Each row was made from one small tree. Brackets hold a mark, then the marks that hang from it, in the order of their numbers. Every link used is in the known rows. Write each row's tree.
Known rows
(K_445 (K_299 (K_198 K_954) (K_913 K_746))): [-0.18  0.12 -0.61  0.03 -0.79 -0.91 -0.24  4.97  0.75  1.21  1.37  1.85
  0.39  0.57 -0.24 -0.42  0.34 -0.23 -5.64  1.15]
(K_445 (K_299 K_198)): [-0.69 -0.14  0.55  0.15 -1.49  0.20 -1.80  3.14  1.80  0.60  0.42  0.35
  0.21 -0.51 -0.54  0.05 -0.17 -0.17 -2.70 -0.96]
(K_299 K_198 K_445): [-0.87  0.31  0.64  0.54 -2.42  0.67 -0.65  2.12  0.62  1.98  1.60  0.00
 -0.05 -1.77 -0.92 -1.09 -0.86  0.28  2.08  0.18]
(K_299 K_198): [-0.06  0.45  0.45  1.00 -1.51  0.40 -0.42  3.09  0.57 -0.20  0.81  0.66
  0.08 -0.68 -0.25  0.01 -0.26  0.16  0.78 -0.20]
(K_299 (K_445 K_493) (K_913 K_467 K_746)): [-1.13  0.70 -1.29  1.13 -0.05 -1.88  2.14  1.89 -0.98  2.62  2.26  1.57
  1.64 -2.36 -0.42 -2.12  0.60 -0.35 -0.58  0.80]
(K_913 K_467 K_746): [ 0.64  0.88 -1.07  0.32 -0.13 -1.96  1.17  0.11 -1.34  1.46  1.44  0.74
  0.77 -1.53 -0.43 -0.36  1.75 -0.26 -1.61  1.24]
(K_954 K_357): [-0.29  0.36 -0.54  0.51 -0.38 -3.11  0.05  0.60  0.44 -0.30 -0.22 -0.33
 -0.06 -0.22  0.31 -0.57  0.58 -1.05 -0.30 -0.38]
(K_357 K_493 K_954): [ 1.52 -1.59 -0.32  0.27 -0.65  0.56  1.66  1.26  0.41 -1.29 -0.13  0.56
  1.01  1.88  0.05  0.53  0.25  1.24  1.00 -0.17]
(K_445 K_493): [-1.00 -0.21  0.43  0.11 -0.31  0.17  1.00  0.40  0.95 -1.79 -0.23  0.13
  1.12  0.09 -0.14 -0.27  0.07 -0.48  2.58 -1.39]
(K_467 K_913): [-0.10  0.59 -1.50  1.26  0.38  0.25 -0.21 -0.03 -1.08  0.45  0.77 -0.04
  1.03  0.13  0.97  0.48 -0.59  0.49 -2.73  0.79]
(K_445 (K_299 (K_913 K_746)) K_493): [-1.32 -0.44 -0.19  0.66  0.47 -1.65  0.51  3.15  1.08 -0.60  0.40  1.33
  1.74 -0.47  0.11 -0.75  0.45 -0.61 -3.26 -1.29]
(K_198 (K_299 K_913) (K_954 (K_357 K_493))): [ 0.15  1.57 -0.83 -1.59 -0.07 -1.51  0.21  1.90  0.49 -0.22  0.21  1.46
 -0.30  3.10  0.53 -0.87  0.95 -1.39 -3.71  0.37]
(K_913 K_467): [ 0.21  1.04 -0.87  0.11 -0.30 -0.32  0.62 -0.17 -0.27  1.41  0.63  0.51
  0.36 -0.92 -0.36 -0.40  0.99 -0.35 -0.98  0.48]
(K_299 (K_198 K_954) (K_445 K_493)): [-1.45  0.22  0.66 -0.83 -2.81  1.41  0.95  2.15  1.55  0.68  1.58  0.31
  0.53  0.18 -1.23 -1.44 -0.52 -0.40  3.72  0.69]
(K_198 (K_299 (K_913 K_746)) K_954): [ 0.53  0.90 -0.71 -2.03  0.48 -0.22  0.10  1.33 -0.66  1.06  1.13  1.72
 -0.43  2.46  0.17 -0.58  0.94 -1.15 -3.82  1.76]
(K_445 (K_299 (K_198 K_954) (K_913 K_467)) K_493): [-1.32  0.66 -0.55  0.19 -1.27  0.05  0.80  5.08  2.09  0.27  1.08  2.01
  1.49  0.35 -0.55 -1.02  0.57 -0.99 -3.21 -0.34]
(K_299 K_445 K_913): [-0.83  0.23 -0.75  0.81  0.26 -0.40  0.36  1.40 -0.66  2.86  1.30  0.78
  0.09 -1.16 -0.04 -1.56 -0.87  0.23 -1.38  0.84]
(K_746 K_913): [ 0.09  1.13  0.84  0.39  1.25 -0.35  0.77  0.66 -2.03 -0.19 -0.16  0.99
  0.03  0.40  1.68 -0.75  0.46 -0.19  0.08  0.41]
(K_198 K_299 (K_954 (K_357 K_493))): [ 0.12  1.25 -0.02 -2.60 -0.93 -0.97 -0.30  0.05  0.97 -0.66 -0.14  0.30
 -0.49  3.09 -0.03 -0.40  1.19 -1.54 -1.68 -0.02]

Which tree is each row?
[ 0.26  0.87 -0.61 -2.11  0.36  0.81 -0.31  1.15  0.02  0.93  0.57  1.64
 -0.70  2.83  0.22 -0.64  0.46 -1.21 -3.44  1.29] => (K_198 (K_299 K_913) K_954)
[-1.54  0.87 -0.63  0.67 -2.00 -1.24  1.64  4.99  1.16  1.15  1.88  1.51
  0.76 -0.05 -0.42 -2.34 -0.38 -0.83  0.83  0.93] => (K_299 (K_198 (K_954 K_357)) (K_445 K_493) K_913)
[-1.61 -0.12  0.46 -0.64 -2.05 -0.75 -0.14  3.68  3.14 -1.21  0.21  0.48
  1.02  0.93 -0.67 -0.66  0.39 -1.46 -0.62 -1.23] => (K_445 (K_299 (K_198 (K_954 K_357))) K_493)
[-0.70  1.23 -0.83 -2.19 -0.58 -0.11  1.00  0.68 -0.17  2.53  2.03  1.71
  0.44  1.10 -0.61 -1.87  1.17 -1.57 -1.75  1.41] => (K_198 (K_299 (K_445 K_493) (K_913 K_467 K_746)) K_954)
[-1.28  0.92 -0.61 -1.99 -0.76 -1.33  0.20  1.07  1.02  1.27  0.94  0.91
 -0.10  1.79 -0.08 -2.10  0.49 -2.28 -1.01  0.41] => (K_198 (K_299 (K_445 K_493) K_913) (K_954 K_357))
[-0.33  1.29 -0.87 -1.85 -0.61 -2.34  0.45  1.33 -0.16  1.60  1.41  1.18
 -0.17  1.77  0.03 -1.67  0.95 -1.25 -3.08  1.22] => (K_198 (K_299 K_445 (K_913 K_746)) (K_954 (K_357 K_493)))
[-1.21  0.15 -0.86  0.73  0.25 -1.85  0.84  3.08  0.87  0.39  0.83  1.66
  1.95 -0.92 -0.18 -1.02  1.07 -0.84 -3.90 -0.99] => (K_445 (K_299 (K_913 K_467 K_746)) K_493)
[-1.09  0.32  0.60 -3.39 -1.26  1.70 -0.25 -1.29  1.25  1.11  0.77  0.12
 -0.21  2.04 -0.85 -1.32  0.21 -1.55  1.42  0.26] => (K_198 (K_299 (K_445 K_493)) K_954)
[-1.31  0.41 -0.06  2.08 -1.44 -1.25  1.29  5.12 -0.09  1.15  2.47  1.85
  1.45 -2.33 -0.41 -1.77 -0.43  0.14  0.96  0.21] => (K_299 K_198 (K_445 K_493) (K_913 K_746))
[ 0.27  2.18 -1.28 -1.61 -0.29 -1.77  0.59  1.73  0.28  0.68  0.64  1.79
 -0.10  2.47  0.29 -1.05  1.57 -1.58 -4.35  0.75] => (K_198 (K_299 (K_913 K_467)) (K_954 (K_357 K_493)))
[-1.03  0.78 -0.72 -1.85 -0.62 -2.40  0.68  1.33  0.42  1.38  1.39  1.13
  0.17  1.51 -0.11 -2.13  0.94 -2.18 -1.42  0.89] => (K_198 (K_299 (K_445 K_493) (K_913 K_746)) (K_954 K_357))
[-1.05  0.57 -0.69  0.35 -1.16 -0.98  1.15  5.23  1.43  0.28  1.59  2.29
  1.70  0.11 -0.53 -1.00  1.04 -0.93 -3.66  0.15] => (K_445 (K_299 (K_198 K_954) (K_913 K_467 K_746)) K_493)
[-0.69  1.48 -0.93  1.94 -1.56 -0.33  0.47  4.39 -0.32  3.70  2.53  1.89
  0.49 -2.61 -0.54 -1.88 -0.34  0.20 -1.38  1.15] => (K_299 K_198 K_445 (K_913 K_467))
[-0.91  1.25 -0.64 -2.35 -0.59  0.91  0.58  0.46  0.42  2.46  1.54  1.51
  0.21  1.45 -0.56 -1.94  0.70 -1.59 -1.37  1.01] => (K_198 (K_299 (K_445 K_493) (K_913 K_467)) K_954)
[-0.29  1.39 -0.99 -2.41 -0.47  0.82 -0.07  0.23 -0.13  3.64  1.65  1.40
 -0.54  1.45 -0.50 -1.72  0.62 -1.36 -3.01  1.90] => (K_198 (K_299 K_445 (K_913 K_467)) K_954)
[ 0.74  1.67 -1.75  1.00 -0.93 -1.27  1.84  5.22 -1.03  1.75  2.49  2.85
  0.60 -0.03 -0.21 -0.80  1.16 -0.12 -3.73  2.91] => (K_299 (K_198 K_954) (K_913 K_467 K_746))
[-1.34  0.18  1.11 -1.41 -0.98  0.88 -1.28 -0.86  1.00  0.77  0.56 -0.08
  0.18 -0.34 -0.57 -1.15 -0.03 -1.17  2.01 -1.71] => (K_198 (K_299 (K_445 K_493)))
[-0.31  0.33 -1.26  0.59  0.58 -1.95 -0.12  2.65 -0.12  2.24  1.04  1.49
  0.77 -1.00 -0.07 -0.61  0.96 -0.35 -6.47  0.43] => (K_445 (K_299 (K_913 K_467 K_746)))
[-1.05  0.57 -0.51  0.55 -1.65 -0.55  2.02  4.73  0.10  1.37  2.65  1.96
  1.08 -0.35 -0.66 -1.87 -0.19 -0.10  0.49  1.83] => (K_299 (K_198 K_954) (K_445 K_493) (K_913 K_746))
